Each row comes from the steps of one path. Every step used is in the known rows, and no mark comes twice. Write the path behind each row, first mark first.
Known rows
rupar, kirol, fomarel, genel, baki: [ 4.30 -1.42 -0.51  0.16 -1.02 -1.46  0.71  0.23  4.85 -0.10 -0.71 -0.59
  0.61  0.73  0.45  0.27  0.45 -1.96 -1.69 -1.15 -0.17 -2.20  0.03 -0.44
  1.49]
baki, rupar, kirol: [ 0.47  0.63 -0.34 -0.94 -1.25 -1.13  1.32  1.03  0.91 -1.62 -0.98 -0.83
  1.59 -0.12  3.46  0.79  0.90 -3.08 -2.39  0.03 -0.58 -1.22 -1.16 -0.57
  1.48]
fomarel, rupar, baki, sibed, nuvok: [ 0.81  1.35 -1.14 -0.72  0.23  0.61 -0.89 -0.83  0.86  0.17  0.90 -0.32
 -1.35 -2.08  0.51 -1.78 -0.94  1.12  1.23  1.82  1.36  0.55 -1.90  0.57
 -3.33]
genel, baki, sibed: [ 1.08  0.90 -1.21  0.96  2.25  0.37  1.10  1.17  2.28  0.11 -0.89  2.97
 -0.54  1.17  0.84 -0.30  0.75  0.48  2.46  1.52  1.08 -2.17 -0.40  2.02
  0.19]
nuvok, sibed, genel, fomarel, rupar: [ 0.37  1.16 -0.38  1.00 -3.85 -1.32 -0.88  0.39  2.95 -0.88  0.70 -0.24
 -0.89 -1.04 -3.05  1.02  0.40 -2.13  0.06 -0.15  3.09  1.46 -0.43  3.90
 -0.67]
kirol, nuvok, sibed, genel, baki: [ 0.60 -1.06  0.78  2.10 -0.76 -1.66 -1.04  2.07  1.69  1.09  1.31  1.23
 -0.25 -1.86 -1.04  1.59  0.85 -2.34  2.76 -1.41  2.64  2.15  0.14  4.38
 -0.60]
sibed, genel, baki, rupar, kirol: [ 0.02  1.05 -1.00  0.89 -0.70 -0.84  0.69  1.66  2.43  0.40 -1.49  0.95
  0.73  1.01  0.30  1.69  1.41 -2.31 -0.45  1.17  3.65 -1.45 -0.29  3.02
  0.21]
genel, fomarel, rupar: [ 1.51  2.38  0.15 -0.87 -3.43 -0.45 -1.53 -0.61 -0.23 -1.05  1.38 -0.64
 -1.55  1.77 -1.27 -0.58  0.05  0.86 -1.22  2.45  0.89 -0.25 -1.66 -0.21
  0.12]
genel, baki, rupar, kirol, nuvok, sibed: [ 1.19  1.94  0.31 -0.07  1.81 -0.38  1.01  2.41  2.24 -0.07 -0.60  2.04
 -0.52  0.15  3.44  0.64  1.00 -2.78  0.81  0.83  0.93 -0.31 -1.16  2.12
  1.94]
nuvok, sibed, genel, baki, rupar, kirol, fomarel: [ 1.21  0.03 -0.69  1.07 -2.17 -0.76  0.80  1.66  4.97 -0.61 -0.44  1.02
 -0.15 -1.24 -0.66  1.39  0.93 -3.80 -0.03 -0.53  2.67  0.55 -0.50  4.29
  0.44]
kirol, rupar, baki: [ 3.78 -0.49 -1.84 -0.25 -0.50  0.57 -0.89 -0.20  0.57  0.88  1.10  1.92
 -2.58  0.50  2.41 -1.16 -0.89 -0.19 -0.30  0.02  0.16  1.58 -2.51 -1.51
 -0.67]
fomarel, genel, baki: [ 1.63  3.36  0.96  0.19  0.83 -0.94  0.52 -1.25  1.49  2.22  0.22  0.94
 -0.59  1.68 -0.41 -0.97  0.94  0.25  2.14 -0.26  2.03 -1.02  0.99  1.84
  1.13]
rupar, kirol, sibed, nuvok: [ 1.90 -1.95 -0.64 -0.74 -1.00  0.01 -0.64  0.55  2.10 -1.12 -1.45 -0.13
  0.29 -1.60  0.47  1.09 -0.38 -1.35 -2.28 -2.34 -0.54  0.39 -0.06 -0.09
  0.58]
kirol, nuvok, sibed, genel, fomarel, rupar, baki: [ 1.21 -0.42  0.71  2.01 -2.84 -1.96 -2.05  1.63  1.48  0.74  2.19  0.65
 -1.05 -2.31 -1.45  1.14  0.14 -2.22  2.35 -1.07  3.02  2.69 -1.06  3.97
 -1.30]
fomarel, genel, baki, rupar, kirol, nuvok: [ 2.08  3.08  1.21  0.12  0.24 -1.87  0.75 -0.24  1.70  1.77  0.30  0.65
  0.10  1.31  1.40 -0.37  1.47 -1.52  1.54 -0.57  1.87 -1.20  0.42  1.99
  1.75]
rupar, kirol, sibed, genel, fomarel: [ 2.19 -0.89 -0.82  0.73 -3.45 -1.55 -0.52  0.86  2.17 -0.91 -1.87 -0.09
  0.70 -0.06 -0.75  2.04  0.35 -2.98 -2.23 -1.75  1.41 -0.57 -0.36  0.90
  0.67]
genel, baki, rupar, kirol: [ 0.95  2.55 -0.10 -0.62  2.14  0.11  1.37  1.80  1.80 -0.13 -1.23  1.84
 -0.28  1.11  3.62  0.29  0.99 -1.89 -0.08  1.62  0.55 -1.43 -1.14  0.97
  2.14]
baki, rupar: [-0.66  1.09  0.20 -1.15 -1.69  0.26  1.27  0.61 -0.69 -0.83  0.06  0.25
  0.83  0.19  2.96  0.01  1.14 -1.73 -1.16  1.02 -0.14 -0.33 -1.40  0.38
  0.91]
nuvok, sibed: [ 0.11  0.41  0.19  0.55 -0.77 -0.41  0.06  0.40  2.25 -0.79  0.43  0.31
 -0.77 -2.00 -0.85  0.30 -0.19 -1.92  0.88 -1.35  0.46  1.82  0.06  2.22
  0.15]
fomarel, rupar: [-0.29  1.98  0.35 -1.39  0.74  0.09 -0.27 -1.28 -0.64  0.21  0.46 -2.18
 -0.45 -0.38  0.24 -1.25  0.38  0.32 -0.42  2.58  0.32  0.60 -0.87 -0.33
 -2.25]
nuvok, sibed, genel, fomarel: [ 0.49  0.47 -0.45  1.46 -4.05 -1.38 -0.80  0.89  3.14 -0.95  0.48  0.49
 -0.74 -0.84 -3.09  1.46  0.29 -2.23  0.22 -1.08  3.05  1.18 -0.06  4.01
  0.11]
genel, baki, rupar, kirol, fomarel: [ 1.88  1.41 -0.25 -0.73  0.94  0.57  1.54  1.83  2.60 -0.16 -0.99  2.00
 -0.41  1.29  3.55  0.04  1.10 -1.98 -0.64  1.83  0.29 -1.54 -1.59  0.92
  2.15]
genel, fomarel: [ 1.63  0.99 -0.08  0.06 -4.00 -0.53 -1.38  0.34  0.23 -1.25  1.04  0.88
 -1.25  2.06 -1.38  0.27 -0.21  0.59 -0.94  0.52  0.66 -0.67 -1.00  0.08
  1.60]
rupar, kirol, nuvok, sibed, genel, baki: [ 2.08 -1.28 -0.23  1.80  0.54 -3.03 -0.66  2.22  3.67 -0.25 -0.55 -0.41
  0.74 -1.51  0.09  2.34  0.20 -3.53  0.35 -2.28  1.40  0.11  0.47  1.94
  0.49]
nuvok, sibed, genel, baki: [-0.09  0.94 -0.41  1.48 -0.84 -0.65  0.12  1.21  3.54  0.19 -0.30  1.28
 -0.75 -1.27 -1.85  1.20  0.56 -2.39  1.45 -0.58  3.21  1.21  0.29  4.64
 -0.24]

Which path is each row?
[ 0.20  0.52 -0.67  1.23 -0.71 -1.29  0.28  2.02  2.17  0.76 -0.95  1.16
  0.77  0.68  0.42  1.93  1.62 -2.52  0.14  0.79  3.76 -0.99 -0.25  3.52
  0.10] : sibed, genel, baki, rupar, kirol, nuvok
[ 1.26  4.02  1.09 -0.29  0.01 -0.87  1.10 -0.92  1.08  1.88  0.26  0.95
 -0.27  1.76  1.12 -1.02  1.49 -0.62  1.54  0.20  1.89 -1.26  0.29  1.98
  1.61] : fomarel, genel, baki, rupar
[ 2.53  1.45  0.25 -0.23 -3.21 -1.95 -1.86  0.34  1.47 -1.61  1.41 -1.14
 -1.18  0.54 -1.10  0.42 -0.04 -0.89 -1.21  0.82  0.84  0.15 -1.44  0.34
  0.36] : genel, fomarel, rupar, kirol, nuvok, sibed
[ 1.13 -0.21 -1.61  0.15  2.35  1.25  0.36  1.11  2.57 -0.18 -0.32  3.08
 -0.85  0.44  0.56 -0.39  0.46  1.82  1.96  1.06  1.07 -1.57 -0.09  2.21
  0.02] : genel, baki, sibed, nuvok
[ 1.16  0.01 -0.07  0.20 -3.63 -2.40  0.22  2.07  1.79 -1.68  0.11 -0.35
  1.24 -0.45  2.02  1.90  1.30 -4.15 -1.71 -0.70  1.20 -0.38 -1.31  1.65
  1.46] : baki, rupar, kirol, nuvok, sibed, genel, fomarel
[ 1.08 -0.22 -2.19  2.42 -1.99 -0.66 -0.42  0.83  2.24  0.54 -0.27  2.35
 -0.34 -1.62 -0.44  0.15 -1.11 -0.72  2.61 -0.69  3.08 -0.80 -1.54  2.30
 -2.01] : rupar, baki, sibed, genel
[ 1.21  1.12  0.15  0.02  1.33 -2.06 -0.68  0.42  2.14  0.11  0.01 -2.23
  0.02 -1.35  0.10  0.48  0.65 -2.17 -0.05  1.16  1.81  0.59 -0.59  1.39
 -1.88] : fomarel, rupar, kirol, nuvok, sibed, genel, baki
[ 0.51  0.00 -0.94  1.33 -5.01 -1.36 -1.26  0.57  1.29 -0.37  0.09  0.33
  0.03  1.71 -3.16  1.66  0.75 -0.59 -1.02  0.40  3.68 -1.00 -0.14  2.51
 -0.05] : sibed, genel, fomarel
[ 4.46 -1.29 -3.13  0.81 -3.06 -0.32 -1.04  0.06  1.76  0.00  1.02  2.60
 -2.00  1.29  0.95 -0.55 -0.38 -0.17 -0.16  0.11  1.62  0.10 -2.63 -0.08
 -1.09] : kirol, rupar, baki, sibed, genel, fomarel
[ 1.99  3.58  1.00 -0.27 -0.63 -0.91  1.22 -0.75  1.58  1.63 -0.50  1.10
 -0.10  1.32  1.32 -0.63  1.51 -1.69  0.90 -0.44  1.81 -1.09  0.08  2.04
  1.86] : fomarel, genel, baki, rupar, kirol, sibed
[ 2.35  1.92  0.01 -0.85 -3.98 -0.88 -1.46 -0.35  0.61 -1.46  0.49 -0.76
 -1.30  1.37 -0.84  0.01  0.02 -0.44 -2.08  1.43  0.69 -0.34 -1.90 -0.31
  0.42] : genel, fomarel, rupar, kirol, sibed
[ 1.15  0.12 -0.73  1.11 -4.35 -2.36 -1.71  0.61  1.55 -0.33  0.50 -1.16
  0.30  1.01 -2.74  1.69  0.87 -1.19 -1.26  0.81  3.81 -0.71 -0.48  2.20
 -1.06] : sibed, genel, fomarel, rupar, kirol, nuvok
[ 3.24 -1.75 -0.96 -0.41 -3.13  1.32  0.39 -0.42  2.84  0.17  1.25  0.25
 -0.80 -0.61  0.50 -1.90  0.08 -0.13 -0.33  2.22  0.00 -0.36 -2.72  0.28
 -1.99] : kirol, fomarel, rupar, baki, sibed
[ 3.87 -1.58 -3.15  0.77 -1.66 -0.06 -0.58 -0.03  1.69  0.41  0.65  2.30
 -1.64  0.62  1.35 -0.66 -0.31 -0.39  0.13 -0.09  1.38  0.27 -2.42 -0.15
 -1.61] : kirol, rupar, baki, sibed, genel
[ 4.08 -2.11 -3.08 -0.27 -0.85  0.83 -0.97 -0.22  1.56 -0.02  1.21  2.47
 -2.18  0.01  2.01 -1.24 -0.80  0.90 -0.12 -0.40  0.22  0.91 -2.29 -0.86
 -1.37] : kirol, rupar, baki, sibed, nuvok
[ 2.27 -0.22 -0.14 -1.02 -3.20 -1.04  1.63  0.42  2.40 -1.19 -0.31 -0.79
  1.57  0.45  3.05  0.26  1.42 -3.26 -2.79 -0.10 -0.56 -1.71 -1.30 -0.28
  1.74] : baki, rupar, kirol, fomarel, genel
[ 2.03  2.90  0.77 -0.83 -0.53 -0.28  0.62 -0.86  1.87  1.44 -0.11  1.19
 -0.35  0.84  1.17 -0.71  1.25 -0.72  0.62 -0.80  1.75 -0.69  0.29  2.26
  1.72] : fomarel, genel, baki, rupar, kirol, sibed, nuvok
[ 1.84  3.74  0.81 -0.17  0.26 -1.48  1.13 -0.68  1.95  1.44 -0.28  0.55
  0.02  1.58  1.27 -0.63  1.33 -1.27  0.99 -0.18  1.75 -1.72  0.51  1.49
  1.94] : fomarel, genel, baki, rupar, kirol
[ 0.89 -1.10 -2.49  1.71 -4.12 -1.63  0.04  0.10  2.26 -1.39 -0.12  0.34
  1.24  1.01 -2.66  0.70  1.31  0.06  0.34  0.94  2.97 -2.78 -0.45  2.67
 -2.04] : baki, sibed, genel, fomarel, rupar
[ 0.68 -0.12 -0.24 -1.67 -2.40  0.25  0.81  0.98  0.72 -1.55 -0.92  0.09
  0.99 -0.89  3.36  0.69  0.90 -2.74 -2.75 -0.57 -0.49  0.07 -1.45  0.36
  1.28] : baki, rupar, kirol, sibed, nuvok
[ 0.92  0.90 -0.59  1.09 -3.59 -2.00 -0.85  0.54  3.82 -1.29  0.23 -0.70
 -0.55 -1.10 -2.78  1.51  0.27 -2.76 -0.58 -0.79  2.98  1.00 -0.24  3.39
 -0.37] : nuvok, sibed, genel, fomarel, rupar, kirol
[-0.24  0.81 -0.84  1.31 -0.19 -0.32  0.03  1.17  1.94  1.20 -1.03  1.38
 -0.03  1.06 -1.41  1.21  0.98 -0.73  0.80  1.12  3.85 -0.82  0.24  3.32
 -0.49] : sibed, genel, baki
[ 0.40 -1.85  0.75  2.10 -1.70 -1.94 -1.16  1.67  1.36  0.76  1.62  0.41
  0.20 -2.22 -1.43  1.72  0.76 -2.41  2.13 -1.95  2.36  2.36  0.16  3.96
 -0.94] : kirol, nuvok, sibed, genel
[ 2.24  2.00 -0.14 -0.74 -3.00 -1.42 -1.58 -0.24  0.98 -1.66  0.71 -1.38
 -1.11  1.57 -0.99  0.08 -0.08 -0.07 -2.06  1.65  0.61 -0.90 -1.43 -0.88
  0.52] : genel, fomarel, rupar, kirol
[ 0.43  2.93  0.04 -0.75  0.62  0.30 -0.88 -0.90 -0.20  0.92  0.70 -0.85
 -1.67 -1.57  0.88 -1.72 -1.00  0.03  0.99  2.19  1.21  1.28 -2.08 -0.11
 -2.54] : fomarel, rupar, baki
[ 1.68 -1.94 -2.28  2.12 -3.90 -2.65 -0.38  0.74  2.78 -1.49 -0.09 -0.06
  1.63  0.56 -2.34  1.46  1.34 -0.86  0.37  0.15  2.88 -2.82 -0.31  2.57
 -1.92] : baki, sibed, genel, fomarel, rupar, kirol, nuvok
[ 2.07  3.24  1.25  0.40 -0.02 -2.04  0.80 -0.14  2.46  1.51  0.43  0.74
 -0.10  0.57  1.12 -0.27  1.47 -2.12  1.86 -1.10  2.05 -0.66  0.45  2.76
  1.79] : fomarel, genel, baki, rupar, kirol, nuvok, sibed
[ 0.15  2.91  0.28 -0.72  1.70  1.04  1.35  1.49  0.62  0.45 -0.54  2.60
 -0.81  1.29  3.24 -0.31  1.15 -0.91  0.77  2.40  0.81 -0.70 -1.38  1.53
  1.67] : genel, baki, rupar
[ 0.62 -0.37 -0.05  0.21 -2.32 -2.17  0.70  1.93  1.67 -1.23 -0.23 -0.66
  1.67 -1.17  2.48  1.84  1.34 -4.40 -1.38 -0.90  0.98 -0.16 -1.01  1.59
  0.93] : baki, rupar, kirol, nuvok, sibed, genel
[ 1.06  1.33  0.16 -1.29  0.11 -0.53 -0.15 -0.90  0.45 -0.34 -0.86 -2.38
  0.08 -0.96  0.79 -0.38  0.38 -1.58 -1.65  1.21 -0.01  0.51 -1.15 -0.59
 -1.73] : fomarel, rupar, kirol, sibed
[ 3.71 -0.40  0.47 -0.54 -3.30  0.83  1.41 -0.62  3.18  1.25  1.11  1.28
 -0.34  1.66  0.73 -1.35  1.57 -0.64 -0.39  0.92  0.34 -1.30 -1.06  1.32
  1.34] : kirol, fomarel, genel, baki, rupar
[ 1.72  0.17 -2.18  2.46 -3.28 -0.87 -0.85  0.91  2.30  0.05  0.10  2.72
 -0.78 -0.96 -0.87  0.21 -1.17 -0.48  2.27 -0.54  3.23 -1.11 -1.81  2.37
 -1.41] : rupar, baki, sibed, genel, fomarel
[ 1.02  0.93 -0.11  0.51 -5.88  0.76 -1.13  0.07 -0.18  0.83 -0.32  1.90
 -1.13 -0.27 -1.63  0.51  0.41 -1.51 -0.22  0.33  3.27  1.66 -2.03  3.25
 -1.07] : kirol, sibed, genel, fomarel, rupar, baki
[ 1.45  0.07 -1.72  1.74 -0.90 -0.24 -0.28  0.67  1.64  0.23 -0.03  2.50
 -0.80 -1.70  0.63 -0.59 -1.51 -0.26  2.84 -0.74  1.52 -0.64 -1.79  1.14
 -1.38] : rupar, baki, sibed
